Known rows, with every step that occurs
v > p: [ 0.14  0.09 -0.06 -0.12  0.06  0.02 -0.04  0.01 -0.12  0.05  0.12 -0.18
  0.12 -0.01 -0.24 -0.17  0.19  0.22  0.00  0.05 -0.09  0.03  0.04  0.11
  0.18 -0.13 -0.04]
k > t > a: [ 0.04 -0.16 -0.28  0.31  0.13  0.30  0.22 -0.11 -0.13 -0.01 -0.10 -0.15
 -0.21  0.39 -0.11  0.05 -0.11  0.01  0.11  0.15 -0.05  0.05  0.07  0.10
  0.18 -0.20  0.05]
b > a > q > y > x: [-0.18 -0.12  0.01  0.30 -0.25  0.12  0.14  0.13 -0.36  0.08 -0.12 -0.43
 -0.04  0.13  0.10  0.07 -0.15 -0.22  0.35  0.09  0.17 -0.18  0.17 -0.02
  0.19  0.26  0.46]
k > t: [ 0.13 -0.19 -0.03  0.08  0.03  0.10  0.07 -0.16 -0.11  0.05  0.08 -0.09
 -0.16  0.28 -0.11  0.09  0.00  0.13  0.06  0.02 -0.07 -0.04 -0.01  0.00
  0.06 -0.31  0.03]
b > a: [-0.07  0.00 -0.12  0.10 -0.02 -0.18  0.10  0.16  0.08 -0.08 -0.15 -0.08
 -0.07  0.13 -0.02 -0.12 -0.17 -0.07  0.12 -0.06  0.24  0.13  0.16 -0.08
  0.11  0.12  0.19]
z > x > y > q > k > a: [-0.07 -0.12  0.25 -0.31 -0.46  0.44  0.00 -0.03 -0.49  0.18  0.05 -0.20
 -0.24 -0.39 -0.06 -0.10  0.44 -0.33 -0.16  0.08  0.29 -0.07 -0.81 -0.25
  0.07 -0.16  0.37]
y > q > k: [-0.05  0.12  0.25  0.03 -0.23  0.06 -0.10 -0.25 -0.49  0.26  0.13 -0.28
  0.08 -0.09  0.05 -0.15  0.30 -0.17  0.14 -0.08 -0.10  0.04 -0.62  0.06
 -0.02 -0.31  0.10]
j > p: [-0.01  0.12  0.01  0.04 -0.04  0.08  0.08 -0.14  0.11 -0.03 -0.04  0.18
 -0.01  0.14 -0.13 -0.09 -0.10  0.12  0.15 -0.14 -0.10  0.13 -0.10 -0.18
 -0.05  0.04  0.03]
v > z > x: [ 0.30  0.11 -0.11 -0.01  0.25 -0.02  0.01 -0.04 -0.22 -0.08  0.00  0.07
 -0.17 -0.21 -0.23 -0.21  0.22 -0.01 -0.02  0.07  0.38 -0.06 -0.16 -0.07
  0.04  0.02 -0.08]
x > y > q > k > a: [-0.27 -0.03  0.14 -0.06 -0.56  0.32  0.01  0.03 -0.42  0.29  0.13 -0.28
 -0.07 -0.17  0.01 -0.09  0.38 -0.29 -0.14  0.01  0.08 -0.10 -0.74 -0.07
  0.03 -0.26  0.29]
k > t > a > q > y > x: [-0.07 -0.25 -0.15  0.50 -0.08  0.57  0.26 -0.15 -0.55  0.14 -0.06 -0.50
 -0.16  0.39  0.03  0.25 -0.09 -0.12  0.33  0.28 -0.13 -0.24  0.10  0.16
  0.25 -0.06  0.30]
p > j > q > a > k: [ 0.33  0.05  0.02  0.05  0.02 -0.10 -0.65 -0.07 -0.19  0.20  0.03  0.03
  0.17  0.50 -0.11  0.08  0.00  0.28 -0.17  0.06 -0.45  0.26 -0.07  0.23
 -0.43 -0.26 -0.12]
y > q > k > a: [-0.16  0.00  0.22 -0.02 -0.20  0.19 -0.06 -0.19 -0.60  0.31  0.14 -0.25
 -0.08  0.06 -0.04 -0.29  0.30 -0.14  0.06 -0.02 -0.04  0.03 -0.62  0.19
  0.09 -0.36  0.23]
t > k: [ 0.00 -0.05 -0.26  0.12 -0.05  0.09  0.03 -0.15 -0.21 -0.07 -0.04 -0.25
 -0.06  0.12 -0.04  0.01 -0.06  0.06  0.06  0.13 -0.14  0.05 -0.01 -0.01
  0.07 -0.20  0.13]
x > y > q: [-0.26  0.06  0.07  0.05 -0.47  0.24  0.07  0.12 -0.14  0.10  0.10 -0.14
 -0.06 -0.26  0.13  0.04  0.19 -0.28 -0.16 -0.01 -0.01 -0.20 -0.44 -0.28
  0.06 -0.12  0.19]
q > y > x: [-0.14  0.01  0.30  0.28 -0.27  0.15 -0.04 -0.12 -0.19  0.15  0.25 -0.17
 -0.06  0.20  0.22  0.25 -0.04 -0.23  0.39  0.11  0.09 -0.27 -0.18  0.15
  0.08  0.21  0.08]
y > q > a > k > t: [-0.12 -0.05  0.12 -0.06 -0.08  0.16 -0.20 -0.38 -0.73  0.26 -0.03 -0.37
  0.11  0.17 -0.21  0.01  0.22  0.09 -0.03  0.02 -0.42  0.09 -0.52  0.05
 -0.10 -0.53  0.23]
q > k: [ 0.11  0.01  0.14 -0.08 -0.15 -0.02 -0.12 -0.20 -0.25  0.18  0.06 -0.22
  0.17 -0.07 -0.03  0.00  0.24 -0.05  0.11 -0.04  0.05  0.12 -0.37  0.11
 -0.13 -0.13  0.00]
z > v > p > j: [ 0.26  0.39  0.03  0.06  0.11 -0.10 -0.26 -0.02  0.13  0.02  0.10 -0.06
  0.00  0.09 -0.14 -0.22  0.22  0.25 -0.07  0.02  0.05  0.19  0.42  0.11
  0.08  0.03 -0.06]
z > v > p > j > q > y: [ 0.51  0.35  0.17  0.19 -0.11 -0.14 -0.45 -0.14 -0.14  0.16  0.12  0.01
 -0.03  0.26 -0.03 -0.09  0.22  0.11  0.13 -0.08 -0.01  0.15  0.28  0.29
  0.00 -0.11 -0.06]
x > y: [-0.14 -0.03 -0.05 -0.04 -0.39  0.16  0.05  0.18  0.09  0.01  0.01 -0.06
  0.02 -0.21  0.06  0.17  0.11 -0.17 -0.20  0.05  0.11 -0.13 -0.18 -0.25
 -0.03  0.07  0.10]
z > v: [ 0.07  0.24  0.05  0.01  0.02 -0.08 -0.03 -0.11 -0.01  0.03 -0.16  0.00
 -0.09 -0.14  0.02  0.00  0.16 -0.05  0.02 -0.12  0.25  0.12  0.31 -0.08
 -0.03  0.14  0.09]
b > a > k: [-0.12 -0.05 -0.23  0.06 -0.03 -0.09 -0.05  0.04 -0.08 -0.14 -0.39 -0.35
  0.05  0.12 -0.10 -0.08 -0.17 -0.05  0.12  0.09  0.06  0.17  0.19 -0.10
  0.02  0.03  0.32]
z > x > y > q > k > t > a: [ 0.05 -0.16  0.07 -0.01 -0.41  0.58  0.09 -0.21 -0.53  0.13 -0.05 -0.36
 -0.25 -0.21 -0.07  0.05  0.33 -0.36 -0.04  0.13  0.21 -0.02 -0.75 -0.29
  0.09 -0.30  0.29]
v > z > x > y > q: [ 0.08  0.17 -0.06  0.04 -0.12  0.17  0.06  0.04 -0.33 -0.02  0.08 -0.02
 -0.25 -0.40 -0.16 -0.20  0.37 -0.23 -0.15  0.06  0.36 -0.20 -0.52 -0.28
  0.08 -0.06  0.07]
z > x > y > q > a > k: [-0.11 -0.05  0.18 -0.38 -0.40  0.36 -0.19 -0.10 -0.56  0.12 -0.15 -0.30
  0.02 -0.45 -0.15  0.09  0.39 -0.23 -0.28  0.10  0.01  0.02 -0.75 -0.38
 -0.14 -0.13  0.34]

Rows
[ 0.51 -0.03 -0.11  0.42  0.00  0.11 -0.32 -0.17 -0.16  0.20  0.14 -0.06
 -0.10  0.74 -0.02  0.02 -0.05  0.16  0.10  0.09 -0.25  0.21 -0.11  0.33
 -0.19 -0.42 -0.17] => p > j > q > k > t > a
[-0.16 -0.29 -0.23  0.12 -0.18  0.37  0.09 -0.11 -0.71  0.04 -0.19 -0.45
 -0.14  0.14 -0.10 -0.03 -0.03 -0.01  0.09  0.23 -0.16 -0.06 -0.08  0.21
  0.21 -0.23  0.56] => t > k > a > q > y
[-0.24 -0.24  0.11  0.14 -0.19  0.43  0.08  0.06 -0.56  0.22  0.01 -0.32
 -0.15  0.16  0.03  0.06  0.03 -0.11  0.15  0.22  0.01 -0.29  0.01  0.25
  0.20  0.11  0.41] => k > a > q > y > x
[-0.17  0.06  0.18 -0.02 -0.60  0.22 -0.03 -0.04 -0.35  0.24  0.13 -0.31
  0.07 -0.29  0.10  0.02  0.38 -0.32 -0.07 -0.04  0.03 -0.09 -0.73 -0.20
 -0.04 -0.22  0.19] => x > y > q > k
[-0.02 -0.08 -0.26  0.18 -0.02  0.37  0.13 -0.07 -0.52  0.11 -0.31 -0.47
  0.16 -0.10 -0.07 -0.01  0.12 -0.12  0.04  0.17 -0.10  0.14 -0.04  0.13
  0.05 -0.02  0.25] => t > a > q > k
[-0.14 -0.05 -0.03  0.25 -0.50  0.45  0.13 -0.14 -0.46  0.25  0.03 -0.43
 -0.07  0.00  0.04  0.04  0.29 -0.32  0.00  0.08 -0.01 -0.06 -0.68 -0.11
  0.08 -0.36  0.24] => x > y > q > k > t > a
[ 0.14 -0.26 -0.11  0.09 -0.14  0.04  0.14 -0.07 -0.50  0.14 -0.20 -0.54
  0.03  0.11 -0.16 -0.08  0.07  0.01  0.17 -0.01  0.07  0.11  0.01 -0.06
  0.06 -0.24  0.42] => b > a > q > k > t
[ 0.20  0.05 -0.16  0.23 -0.14  0.40  0.14 -0.20 -0.63  0.10  0.03 -0.32
 -0.25 -0.16 -0.24 -0.16  0.45 -0.27  0.01  0.14  0.36 -0.07 -0.72 -0.12
  0.13 -0.31  0.11] => v > z > x > y > q > k > t > a
[ 0.49  0.07  0.00 -0.02  0.01  0.01 -0.44  0.01 -0.25  0.30  0.33 -0.09
  0.05  0.52 -0.26 -0.29  0.24  0.38 -0.06  0.09 -0.21  0.17 -0.10  0.45
 -0.03 -0.41 -0.13] => v > p > j > q > k > a
[-0.33  0.03  0.09 -0.12 -0.49  0.25 -0.18 -0.04 -0.47  0.20 -0.06 -0.34
  0.19 -0.24 -0.08  0.12  0.31 -0.18 -0.28  0.03 -0.22 -0.01 -0.64 -0.20
 -0.16 -0.20  0.29] => x > y > q > a > k
[-0.24  0.07  0.14 -0.12 -0.11  0.09 -0.24 -0.23 -0.65  0.24 -0.09 -0.29
  0.21 -0.02 -0.13 -0.06  0.23 -0.01 -0.07  0.00 -0.37  0.13 -0.51  0.07
 -0.14 -0.29  0.19] => y > q > a > k
[-0.01 -0.02  0.01  0.29 -0.13  0.30  0.08 -0.36 -0.62  0.24  0.04 -0.40
 -0.09  0.23 -0.03 -0.11  0.21 -0.14  0.23  0.04 -0.16  0.09 -0.56  0.15
  0.12 -0.50  0.15] => y > q > k > t > a
[-0.29  0.08  0.18 -0.09 -0.49  0.18 -0.06  0.05 -0.34  0.28  0.13 -0.11
  0.09 -0.22 -0.04  0.08  0.31 -0.21 -0.28 -0.09 -0.04 -0.04 -0.66 -0.17
 -0.08 -0.13  0.18] => x > y > q > a
[ 0.35 -0.12  0.05 -0.07 -0.13  0.09 -0.22 -0.12 -0.50  0.34  0.05 -0.01
 -0.04  0.31 -0.08 -0.06  0.21  0.05  0.07 -0.12 -0.03  0.13 -0.29  0.30
 -0.18 -0.36  0.01] => j > q > k > a
[-0.15 -0.03 -0.40  0.21  0.11  0.32  0.02 -0.05 -0.23 -0.13 -0.45 -0.36
  0.08  0.11 -0.05  0.02 -0.13 -0.11  0.06  0.29 -0.19  0.17  0.13  0.09
  0.05  0.03  0.15] => t > a > k
[ 0.04 -0.25 -0.38  0.30  0.11  0.45  0.29 -0.07 -0.41  0.01 -0.27 -0.35
 -0.12  0.24 -0.14  0.07 -0.08  0.06  0.04  0.20 -0.17 -0.02  0.21  0.04
  0.18 -0.24  0.24] => k > t > a > q
[ 0.49  0.13  0.12  0.17 -0.09 -0.06 -0.45 -0.01 -0.13  0.18  0.30  0.00
  0.10  0.46 -0.06 -0.12  0.07  0.23  0.09  0.03 -0.29  0.06 -0.03  0.39
  0.01 -0.26 -0.16] => v > p > j > q > y
[ 0.10 -0.12  0.02 -0.08 -0.14  0.16 -0.03 -0.12 -0.54  0.19 -0.12 -0.44
  0.24 -0.25 -0.06 -0.02  0.27  0.00  0.03  0.04 -0.09  0.01 -0.18  0.02
 -0.09 -0.14  0.23] => a > q > k
[ 0.48 -0.13 -0.15  0.24 -0.08  0.21 -0.10 -0.30 -0.51  0.26 -0.04 -0.16
 -0.06  0.47 -0.07  0.10  0.11  0.03  0.24 -0.05 -0.15  0.18 -0.23  0.25
 -0.15 -0.50 -0.06] => j > q > k > t > a
[ 0.06 -0.21 -0.16  0.01  0.02  0.17 -0.09 -0.27 -0.28 -0.04 -0.21 -0.38
  0.01  0.23 -0.14  0.13  0.00  0.11  0.06  0.17 -0.28  0.01  0.02 -0.03
 -0.06 -0.38  0.18] => a > k > t
[ 0.53  0.40 -0.03  0.10  0.06 -0.12 -0.38 -0.03  0.00  0.13  0.11  0.05
 -0.03  0.24 -0.12 -0.17  0.22  0.28 -0.03 -0.07 -0.06  0.21  0.47  0.16
 -0.04 -0.12 -0.12] => z > v > p > j > q
[ 0.23  0.00  0.21  0.31 -0.29  0.13 -0.18 -0.14 -0.35  0.26  0.23 -0.01
 -0.10  0.39  0.23  0.27 -0.04 -0.15  0.41 -0.06 -0.05 -0.22 -0.11  0.23
 -0.11 -0.03 -0.03] => j > q > y > x
[ 0.02 -0.21  0.02 -0.15  0.02  0.09 -0.26 -0.33 -0.50  0.18 -0.13 -0.33
  0.21  0.24 -0.31  0.20  0.14  0.20 -0.08  0.06 -0.30  0.18 -0.28  0.09
 -0.22 -0.36  0.15] => q > a > k > t
[-0.24 -0.10  0.06 -0.09 -0.46  0.31 -0.12 -0.16 -0.56  0.25 -0.02 -0.39
  0.10 -0.03 -0.15  0.19  0.30 -0.09 -0.22  0.05 -0.26 -0.05 -0.64 -0.19
 -0.12 -0.44  0.31] => x > y > q > a > k > t
[-0.13 -0.16 -0.31  0.04 -0.01  0.23  0.07 -0.04 -0.31 -0.02 -0.04 -0.20
 -0.24  0.28 -0.15 -0.11 -0.06  0.08 -0.01  0.20 -0.07  0.06 -0.01  0.13
  0.16 -0.23  0.27] => t > k > a
[-0.09 -0.05  0.04 -0.21  0.00  0.01 -0.30 -0.19 -0.42  0.14 -0.19 -0.24
  0.33  0.02 -0.23  0.13  0.15  0.12 -0.13  0.04 -0.25  0.22 -0.28  0.10
 -0.26 -0.10  0.13] => q > a > k
[-0.01 -0.14  0.11 -0.13 -0.10  0.10 -0.06 -0.11 -0.36  0.24  0.05 -0.18
 -0.01  0.10 -0.12 -0.12  0.25 -0.02  0.04  0.02  0.12  0.11 -0.37  0.25
 -0.01 -0.18  0.16] => q > k > a
[ 0.53 -0.01 -0.07 -0.01  0.08  0.02 -0.56 -0.19 -0.38  0.25  0.19 -0.21
  0.21  0.65 -0.42 -0.03  0.18  0.58 -0.13  0.13 -0.56  0.21 -0.04  0.33
 -0.19 -0.60 -0.13] => v > p > j > q > a > k > t
[-0.02 -0.21  0.17 -0.32 -0.38  0.45 -0.14 -0.24 -0.63  0.14 -0.09 -0.35
 -0.08 -0.25 -0.23  0.15  0.37 -0.14 -0.24  0.10 -0.03 -0.02 -0.74 -0.38
 -0.11 -0.36  0.36] => z > x > y > q > a > k > t
